What can hang from each mark
sulok: bofot sese tudo vupomo
bofot: ganaf sese
vupomo: sese sulok
sese: sulok tudo vupomo
ganaf: bofot tudo
tudo: ganaf sese sulok

Known rows, with every way that one mark hangs from another
(tudo ganaf (sulok (bofot sese) vupomo)): [  3  16  -9  36 -35  23   2  -3   5  -4 -11   2  11  -1 -10   8  -9   5
  23  -8 -15  -5  12  13]
(vupomo (sese tudo) sulok): [-10  48 -17  20 -22  -3  20  -7  29  -9 -21   3  26  -8  17  13 -17  -8
   4 -13 -16  15  15  10]
(tudo ganaf (sese vupomo) (sulok bofot)): [  3  -1 -16  26 -38  30  14   0   8  10  -2  -3  33  -1  -8   6 -19 -13
  21  -3 -25   1   6  18]
(bofot (sese (sulok (tudo ganaf) vupomo))): [  2  31 -24  34 -21   9  -8 -13  16 -10  -2  -5   9  -2  -4   7  -5  -4
  15  12 -18   5  16  -7]
(ganaf (bofot (sese sulok vupomo)) tudo): [ -9  22 -17  18 -18  -2  22  -8  24  -7 -15 -25  12  -8  16  17 -30 -24
   1   3   5   4   9 -13]
(ganaf bofot (tudo sulok)): [-13  12  -9  16 -19  10   7  -5  26  -7 -24   9  13  -8  11  13 -23 -17
  17  -7  13   7   2   0]
(tudo (sulok (bofot ganaf) sese vupomo)): [  8  -4   2  18 -32  17   4  -2   1  10 -12   8  25   2   4  14 -19   3
   4  -5 -11  -7   5  10]
(bofot (ganaf tudo) sese): [-18   9  -7  23 -33 -10  14  -8  18 -17   0   7   9 -21   9  18 -21 -12
   3  -1   4   8  11 -12]
(ganaf bofot (tudo (sese vupomo))): [ -2   7 -17   8 -30   7  23  -4  27   0 -14   4  28 -10  20  14 -21 -32
   8   3 -13  13   3   7]
(tudo sulok): [-19  18  -1  26 -23   7   0  -8  13  -8 -13   5  22 -10  -1   9 -12  -6
  13  -8   0   7   5   1]
(vupomo (sese (tudo (ganaf bofot))) sulok): [ -3  39 -22  18 -13   6  11  -1  39  -8 -35   1  23   0  12   9 -19  -9
  10 -10 -23  14  14  11]
(sese (sulok bofot)): [-17  17  -3  22 -29   6  20 -20  -2  -7  -9 -15  22   2  -2  12 -23  -1
   8   0 -19  -1   8  -4]
(ganaf bofot): [-16  14   1  13 -26   0   3 -12  19 -13 -28   3  18  -5  10  10  -9 -10
   5  -4 -12  11   3  -4]
(sese (tudo (ganaf bofot)) (vupomo sulok)): [  2  43 -16  16 -26  12  18  -3  25  -4 -27  -8  26  -2   5   8 -20 -19
   6 -13 -18  13  15  11]
(bofot ganaf (sese (sulok tudo) vupomo)): [-11  22 -18  25 -22  -9   2  -8  21  -5  -3 -24  13 -10  10  10 -19 -18
 -11   4   1   3  20 -19]
(tudo (sulok sese)): [ -5  10  -5  19 -29  11   2  -5  10   0 -13   6  26  -1  -1  12 -16  -2
  13   4  -7   5  -4  -2]
(sese (sulok bofot) tudo vupomo): [ -9  33 -11  21 -32  12  37 -17   2   4 -10 -41  29   4  -3  15 -33 -16
  -5  -8 -15  -3  13  -1]
(vupomo sese (sulok tudo)): [ -5  40 -22  20 -22  -7  -3  -8  33 -10 -13  25  18  -9  25   4  -7  -7
   9  -6 -11  16  15   4]
(ganaf tudo): [-17  21  -8  20 -33  -2  19 -16  11 -12   0  12  18 -13   6  12 -20 -15
  13  -1  -2  11   3  -4]
(tudo ganaf sulok): [-13  18  -7  32 -25  15  -3  -5  13  -8  -6   5  20  -6 -13   5 -10  -4
  24  -2 -10   5   3   5]
(sulok (sese tudo)): [ -6  27  -9  14 -34   5  21 -11   7  -2 -18 -11  30   3  -2  19 -20  -5
   2   3 -20   9   1  -5]
(sulok bofot tudo (vupomo sese)): [  2  25 -18  24 -31   6   5 -11  18   2 -13  13  12   2  18   3  -4  -4
   8  -5 -21   1  16  12]

Rows
[ -8  25 -22  18 -19  -2  -1  -7  26  -6 -23 -26   9  -2  16  10 -15 -19
  -4   6  -1   5  15 -17] => (ganaf (bofot (sese (sulok tudo) vupomo)))
[-10  19  -6  23 -32  16  24  -1  10   8 -16 -25  25  -3  -4  13 -27 -17
  -5 -22   3  -5  16   6] => (sese (tudo (sulok (bofot ganaf))) vupomo)
[  5  24 -19  29 -28  20   4 -18   3   1  -2  -2  17   8  -7   3 -14  -2
  17   4 -27  -4  15   3] => (sese (sulok bofot (tudo ganaf) vupomo))
[-13  -5 -10  14 -33   0  18 -10  22  -7   4  17  30 -19  12  17 -24 -19
   8   5 -10  14   4   1] => (bofot (ganaf (tudo sese)))
[  6   5 -14  16 -22  22  -1   2  20   9 -22  -9  25   5  -2   6 -22 -14
  13   5 -12   0  -3   3] => (tudo (ganaf bofot) (sulok (sese vupomo)))
[ 13  16 -12  16 -44  15   4 -13   0   6 -11  15  21   8   8   9 -10   0
   9   3 -25   0   5   3] => (sulok bofot sese tudo vupomo)
[ -5   8 -12  22 -30  14  11   0  20   6  -6  -1  36 -11   6   9 -12 -19
  10  -2 -11  10   4  14] => (tudo (sese vupomo) sulok)
[  3  25 -14  27 -44   6   2 -12   4  -9 -15   9   7  -1   8  10   0   0
   9  -5 -15   2  18  -1] => (sulok (bofot sese) tudo vupomo)
[  0  21 -17  25 -23  18  18  -5  19   7  -8  11  13  -4  14   9 -21  -7
  19 -12  -1  -5   8  18] => (ganaf (tudo (sulok bofot (vupomo sese))))
[ -8  21 -13  17 -33  -1  19  -5  24 -10 -17  -8   8 -11  18  14 -21 -23
   2  -3   4   7   7  -8] => (ganaf (bofot (sese vupomo)) tudo)
[  1  19 -11  29 -37  16  16  -5   7  -4  -8   7   7  -9   7  16 -17  -2
  19 -12   6  -3  11   8] => (ganaf (tudo (sulok (bofot sese) vupomo)))
[  6  21 -18  33 -44  15  -2  -9   6  -9  -8  11   6   0  -4   6  -2   2
  18  -1 -22   0  17   3] => (sulok (bofot sese) (tudo ganaf) vupomo)
[ -6  33 -20  19 -14  14  21  -9  23   2 -23 -42  26   6  -7  11 -28 -23
   2   2 -17   3  11  -4] => (sese sulok (tudo (ganaf bofot)) vupomo)
[  3   9 -19  16 -48  13  13 -10   9   6  -6   5  29  -3  11   8 -10 -19
   6  -1 -24   7  11   7] => (sulok bofot (tudo (sese vupomo)))
[  3  32 -27  29 -21   9  -8  -9  29  -2  -3  17  14  -2   5  -2   1  -7
  16   5 -25   8  13  11] => (sulok (tudo ganaf) (vupomo sese))
[  3  32 -14  32 -41  20  21  -8   3  -7 -15 -12  14   1 -13  14 -10   1
  12  -9 -28  -1  16   8] => (sulok (bofot (sese (tudo ganaf))) vupomo)
[ -6  19 -12  23 -40  -6   0  -6  13 -16 -15  16   8 -11  16  11 -13   0
   3 -13  -4   7  22  -6] => (vupomo (sulok (bofot ganaf sese) tudo))
[  1  25 -10  18 -41   1   9  -7  14  -1  -6  12  18  -9  18   3 -17 -15
  -2 -17  -7   6  21   5] => (sese (vupomo (sulok (bofot ganaf) tudo)))
[ 12  11 -22  20 -45  20  11  -8   0  11   2   1  22   9  -5   2 -18  -8
  10   8 -26  -2   3  -1] => (sulok bofot (sese vupomo) (tudo ganaf))
[ -6  25 -17  22 -33   8  15 -18   4   4  -3 -19  19   4   4   6 -21 -14
   0  -2 -12  -2  13  -6] => (sese (sulok bofot tudo) vupomo)
[-14  12 -13  20 -22   5   4   0  27 -13 -27   1   4 -11  11  18 -19 -13
  16  -6  17   6   5  -8] => (ganaf (bofot sese) (tudo sulok))
